Each row was made from one small tree. The marks that hang from a mark follow it in brackets, in the order of their numbers. Every link used is in the known rows. Write each row's tree.
Known rows:
j_225(j_103 j_524(j_148) j_852): [+1.39 +1.06 +6.14 -5.28 +1.60 -2.36 -0.37 -0.21 -0.83 +1.64 +0.25 +3.09 +3.23 +1.92 -2.57 -5.61 +1.41 -2.18 +0.18 +2.50 -2.20]
j_225(j_852(j_148)): [+0.24 +1.76 +4.28 -5.06 +2.36 -0.20 -2.40 -2.04 +1.02 -0.78 -1.21 +0.76 +1.49 +1.18 -1.71 -2.43 +1.66 +0.54 -1.62 +1.70 -0.37]
j_225(j_103 j_524(j_27 j_148(j_852))): [+0.00 +0.21 +6.54 -4.45 +1.85 -2.66 +1.61 +1.93 -2.64 +3.34 +3.36 +0.38 +2.06 +2.38 -1.93 -4.19 -0.39 -0.96 -2.80 +2.57 -3.86]
j_27(j_524(j_148(j_103))): [+1.18 +0.88 +5.92 -3.09 +1.61 -0.93 -0.92 +1.81 -1.41 -1.09 +1.06 -0.92 +0.31 +2.43 -1.39 -0.70 -2.71 -2.68 +0.14 +2.74 -0.75]
j_148(j_103 j_524): [+0.06 +0.02 +5.31 -3.38 +1.71 -0.38 -3.23 +1.53 -0.23 -4.82 -0.20 -0.52 +0.69 +0.33 -0.76 +1.10 -1.20 +0.04 +0.10 +1.92 -0.01]
j_524(j_27 j_225(j_103)): [-0.22 +0.84 +6.86 -2.58 +2.43 -1.91 +0.36 +0.77 -1.10 +0.74 +2.84 -0.57 +4.74 -1.50 -1.33 -0.77 -0.56 -0.56 -4.56 +2.05 -0.10]
j_148(j_524): [-0.14 +1.03 +5.35 -3.01 +1.86 -0.02 -2.14 +0.39 +1.03 -3.50 -1.67 +0.23 +1.40 +2.36 -1.05 -0.24 -0.41 +0.81 -2.01 +2.28 +0.18]
j_524(j_27 j_148 j_225(j_103 j_852)): [+1.60 +0.24 +7.41 -3.60 +2.32 -3.52 +0.64 +0.47 -2.26 +4.43 +5.05 +0.22 +5.56 +0.45 -1.97 -3.22 -0.18 -2.25 -3.96 +2.16 -0.33]
j_852(j_225(j_103 j_524(j_27))): [+0.02 +0.97 +6.70 -3.75 +2.14 -1.38 +1.29 -1.57 -0.42 -0.03 -1.68 +0.03 +2.55 -0.21 -2.08 -3.96 -0.63 +0.23 -3.86 +2.47 -3.20]
j_27(j_524(j_148(j_103 j_852) j_225)): [+1.38 +2.14 +5.40 -2.24 +3.25 -1.72 -0.20 +2.06 -2.84 -1.17 +4.91 -1.52 -0.53 +2.05 -0.32 -0.83 -0.90 -1.63 -4.19 +3.38 +0.12]
j_225(j_524(j_148) j_852): [+1.82 +0.71 +5.86 -5.56 +1.35 -1.65 -0.36 +0.49 -0.96 +0.53 -0.54 +2.00 +2.13 +2.45 -2.29 -4.70 +0.31 -1.04 -0.52 +2.36 -0.43]
j_852(j_148): [-0.97 +2.36 +4.66 -3.78 +2.13 +0.49 -1.61 -0.25 +1.34 -1.23 -1.72 -0.86 +1.28 +0.71 -1.81 -0.76 +0.37 +0.91 -2.70 +1.64 -0.95]
j_852(j_148(j_103 j_524)): [-0.33 +1.45 +5.07 -4.00 +2.80 +0.11 -4.00 +0.86 +0.70 -3.47 -0.03 -1.23 -0.29 +0.25 -1.44 +0.97 -0.34 +0.05 -0.72 +2.07 -1.08]
j_524(j_27 j_225(j_103 j_852)): [+0.92 +0.14 +6.31 -3.92 +2.47 -2.63 -0.12 -0.87 -1.47 +1.28 +3.25 +0.75 +4.84 -1.14 -1.21 -2.35 +0.81 -1.00 -3.66 +1.88 +0.57]
j_524(j_27 j_148(j_103 j_852) j_225): [+0.64 -0.55 +6.28 -2.87 +2.40 -2.73 +0.49 +3.57 -4.40 +1.81 +7.01 -3.12 +1.95 +0.36 -0.61 -0.06 -2.37 -0.07 -4.83 +2.32 -0.68]
j_524(j_148(j_103 j_852) j_225): [+0.54 +1.00 +5.10 -2.34 +2.35 -2.06 -0.78 +2.90 -3.13 -0.64 +5.21 -2.06 +1.40 +0.69 -0.55 -0.19 -0.60 +0.50 -4.56 +2.42 -0.49]
j_524(j_148 j_225(j_103 j_852)): [+1.35 +1.61 +6.23 -3.01 +2.41 -2.72 -0.56 -0.22 -0.87 +2.09 +3.30 +1.35 +4.89 +0.82 -1.88 -3.59 +1.73 -1.70 -3.40 +2.50 -0.10]
j_225(j_103 j_524(j_148)): [+0.39 +1.57 +6.75 -3.82 +1.48 -1.59 +0.26 +1.47 -0.50 +0.97 -0.06 +1.60 +3.10 +1.22 -2.70 -3.92 -0.05 -1.71 -0.50 +2.53 -2.93]
j_148(j_103 j_524(j_27) j_852(j_225)): [-0.01 -0.66 +5.16 -2.88 +2.72 -1.35 -1.20 -0.70 -1.68 -2.79 +1.46 -2.68 -0.78 +1.91 +0.10 -0.16 -1.82 +2.33 -4.74 +2.62 -2.07]
j_148(j_103 j_524 j_852(j_225)): [-0.12 +0.90 +4.01 -2.44 +2.74 -0.59 -2.45 -1.46 -0.46 -4.82 -0.12 -1.53 -1.23 +2.12 +0.09 -0.50 -0.19 +2.78 -4.32 +2.77 -2.23]
j_148(j_524(j_225(j_103))): [+0.20 +2.67 +6.17 -2.03 +3.21 -1.25 -1.76 +0.44 +0.81 -2.43 +1.36 +0.77 +3.20 +0.28 -1.20 -0.47 +1.41 -0.57 -4.20 +2.73 +0.27]

Write each row's tree:
[+1.21 +1.00 +6.17 -3.22 +1.62 -1.06 -0.29 +0.68 -1.31 -1.52 -0.98 -0.99 +1.03 +0.58 -2.20 -2.96 -1.96 -0.03 -2.08 +2.74 -2.61]	j_852(j_225(j_524(j_148(j_103))))
[+1.19 +0.84 +6.38 -2.15 +2.02 -1.61 -0.97 +3.31 -2.10 -0.53 +3.58 -1.76 +2.97 -0.79 -1.47 +0.08 -1.82 -0.73 -2.79 +2.40 +0.33]	j_524(j_148(j_103) j_225)
[-0.63 +0.68 +6.13 -1.97 +2.01 -2.47 +1.58 -1.30 -1.73 +3.77 +2.41 -1.89 +2.61 +2.99 -1.30 -3.83 -0.83 +1.12 -6.14 +2.71 -5.03]	j_524(j_27 j_148(j_852(j_225(j_103))))
[+2.15 +3.00 +4.80 -4.38 +4.33 -0.81 -2.45 -0.93 -0.61 -2.35 +2.26 -0.18 -0.33 -0.33 -1.04 -1.20 +0.97 -2.41 -2.28 +2.59 +1.86]	j_27(j_524(j_225(j_852(j_148(j_103)))))
[+0.06 +1.18 +4.00 -3.49 +2.46 -0.56 -0.70 -0.95 -1.55 -4.66 -0.97 -0.59 -1.28 +0.43 -0.48 -2.46 +0.07 +2.49 -3.56 +2.67 -2.48]	j_148(j_103 j_852(j_225(j_524)))
[+1.69 +3.14 +6.53 -1.83 +2.86 -1.00 +0.58 +1.50 -0.47 +0.19 +1.71 -0.76 +1.94 +3.13 -1.46 -1.73 -1.25 -2.46 -5.09 +3.37 +1.20]	j_27(j_524(j_148 j_225))
[+0.91 +1.07 +5.84 -2.50 +2.94 -0.82 -2.93 +2.07 -0.62 -4.58 +2.14 -1.04 +1.50 -0.68 -0.64 +1.39 -0.57 -0.03 -2.92 +2.46 +1.70]	j_148(j_103 j_524(j_225))
[+0.69 +2.64 +6.67 -2.68 +2.02 -1.41 +0.80 -1.04 +0.17 +0.83 -1.76 +0.49 +2.87 +1.47 -2.71 -5.29 +0.28 -0.59 -3.36 +3.18 -4.16]	j_852(j_225(j_103 j_524(j_148)))
[+0.32 +2.23 +4.93 -3.02 +2.24 -0.95 +0.46 +0.44 -0.96 -0.02 +1.10 -0.33 -0.63 +5.21 -0.67 -2.51 -0.40 -0.78 -3.66 +3.03 -1.31]	j_27(j_524(j_148(j_852)))
[+0.74 +0.97 +5.11 -5.29 +1.85 -1.57 -1.24 -1.62 -0.04 -1.26 -1.14 +3.75 +2.43 +0.37 -1.92 -4.55 +2.26 -0.91 +0.34 +2.04 -1.05]	j_225(j_103 j_524 j_852)
[+1.50 +3.00 +5.39 -3.24 +3.55 -1.61 -0.79 -2.37 +0.02 -1.32 +1.19 +2.39 +2.27 +1.36 -0.92 -3.23 +2.19 -2.80 -3.23 +2.96 +1.40]	j_27(j_524(j_225(j_103 j_852)))
[+0.56 +3.32 +5.10 -3.97 +3.71 -1.42 -1.97 -2.00 +0.64 +0.67 +1.88 +1.03 +3.26 -0.99 -1.80 -2.74 +3.28 -0.81 -3.84 +2.18 -0.15]	j_524(j_225(j_103 j_852(j_148)))
[-0.02 +2.42 +5.48 -2.98 +2.33 -0.59 +0.09 -2.31 +0.88 -2.36 -3.26 +1.29 +2.13 +0.15 -1.98 -4.23 +0.99 +0.63 -3.06 +2.85 -3.10]	j_852(j_225(j_103 j_524))
[+0.64 +0.97 +6.08 -6.60 +2.84 -1.72 -0.67 -1.13 -0.45 +1.92 +0.54 +1.69 +2.16 -0.46 -2.53 -4.52 +1.41 -1.65 -0.76 +1.94 -2.18]	j_225(j_103 j_524(j_27) j_852(j_148))
[+0.52 +0.90 +6.12 -4.79 +2.96 -0.44 -0.32 -0.43 -0.98 -0.93 -0.73 -2.56 +0.02 -1.81 -2.10 -1.86 -1.78 +0.51 -2.72 +2.15 -2.91]	j_852(j_148(j_103) j_225(j_524(j_27)))
[+0.29 +1.08 +7.15 -2.67 +3.13 -1.94 -0.53 +1.09 -0.43 +0.01 +3.11 -0.47 +3.71 -0.30 -1.23 -0.39 -0.35 -1.02 -5.10 +2.46 +0.18]	j_148(j_524(j_27 j_225(j_103)))
[+0.10 +2.41 +4.63 -2.39 +3.44 -0.89 -1.65 +0.75 -0.49 -3.44 +2.05 -0.44 +0.68 +2.20 +0.09 -0.27 +1.50 +1.69 -6.54 +2.94 +1.13]	j_148(j_524(j_225) j_852)
[+1.02 +0.91 +4.56 -5.26 +2.99 -0.63 -4.58 -0.90 +0.31 -3.07 +0.54 +0.18 -0.16 +0.71 -1.25 -0.63 +1.09 -0.40 +0.44 +1.84 -0.22]	j_225(j_852(j_148(j_103 j_524)))
[+2.17 -0.35 +6.89 -3.81 +2.06 -2.78 +0.50 +1.06 -2.35 +3.37 +4.10 -0.92 +4.50 +1.09 -1.71 -2.50 -1.31 -1.13 -4.79 +2.01 +1.24]	j_524(j_27 j_148 j_225(j_852))
[+1.77 +1.60 +5.25 -3.53 +3.05 -1.25 -2.35 -0.77 +0.37 -2.66 +0.93 +1.22 +2.36 +1.27 -0.75 -1.31 +1.47 +0.03 -4.07 +2.54 +2.53]	j_148(j_524(j_225(j_852)))
[+2.17 +0.13 +5.82 -3.37 +2.01 -2.37 -1.63 +1.63 -2.44 -0.20 +3.92 -0.45 +3.11 -0.06 -1.35 -1.22 -0.52 -1.11 -1.98 +2.12 +1.21]	j_524(j_148(j_103) j_225(j_852))
[+0.00 +1.05 +6.66 -2.36 +2.63 -3.15 +1.58 +1.77 -2.79 +4.18 +6.24 -1.49 +3.77 +1.29 -1.18 -2.21 -0.10 -0.51 -6.67 +2.58 -1.96]	j_524(j_27 j_148(j_852) j_225(j_103))
[+0.96 -0.81 +5.67 -6.05 +2.87 -1.34 -3.45 -0.09 -0.95 -0.49 +2.20 -0.97 +0.41 +0.98 -1.38 -0.22 -0.75 -0.82 +0.04 +1.63 -0.41]	j_225(j_852(j_148(j_103 j_524(j_27))))
[-0.13 +2.12 +4.57 -4.88 +2.63 -0.95 -2.36 -2.57 +1.15 +0.23 -0.24 +1.72 +2.60 +0.26 -1.98 -3.16 +2.78 -0.44 -0.88 +1.64 -1.86]	j_225(j_103 j_852(j_148))
[+1.30 +1.75 +4.50 -4.34 +3.39 -1.08 -3.06 -0.44 -0.79 -2.11 +2.65 -0.59 +1.46 -1.68 -1.30 -0.59 +1.21 -0.22 -2.42 +1.75 +1.19]	j_524(j_225(j_852(j_148(j_103))))
[+0.34 -0.14 +6.28 -4.59 +1.73 -1.94 +1.71 +2.58 -2.91 +1.93 +2.33 -0.63 +0.90 +2.87 -1.64 -3.33 -1.64 +0.19 -3.62 +2.51 -2.32]	j_225(j_524(j_27 j_148(j_852)))
[+1.32 +2.05 +5.58 -3.55 +3.28 -2.04 -2.39 -1.43 +0.49 -1.56 +1.76 +2.21 +3.44 +0.76 -1.04 -2.15 +2.70 -1.15 -3.42 +2.62 +1.14]	j_148(j_524(j_225(j_103 j_852)))
[+1.24 +1.07 +4.50 -6.57 +2.69 -0.66 -2.68 -0.15 -0.68 -2.44 -0.58 +1.07 -0.31 -1.27 -1.95 -2.50 +1.12 -0.59 +1.34 +1.73 -0.68]	j_225(j_524 j_852(j_148(j_103)))
[+0.62 -1.37 +6.17 -5.12 +1.59 -2.31 +0.63 +3.68 -4.33 +0.95 +4.05 -1.27 +0.20 +1.08 -1.23 -2.01 -2.65 -0.27 -1.37 +2.21 -2.74]	j_225(j_524(j_27 j_148(j_103 j_852)))
[+2.11 -1.20 +6.35 -4.52 +2.84 -2.32 -2.20 +1.02 -2.34 -1.81 +4.36 -0.74 +2.20 -0.70 -0.52 +0.22 -1.01 -0.94 -2.65 +2.03 +2.27]	j_148(j_103 j_524(j_27 j_225(j_852)))
[+1.91 -1.02 +6.92 -6.00 +1.21 -2.36 +0.74 +1.29 -2.30 +2.62 +1.08 +0.80 +2.72 +2.10 -2.37 -4.42 -1.71 -1.54 -1.16 +2.06 -0.69]	j_225(j_524(j_27 j_148) j_852)
[+1.14 +0.60 +5.70 -6.93 +2.65 -1.01 -0.50 -0.78 -0.66 +1.02 -0.12 +0.61 +1.19 +0.31 -2.32 -3.81 +0.29 -0.51 -1.68 +1.72 -0.64]	j_225(j_524(j_27) j_852(j_148))
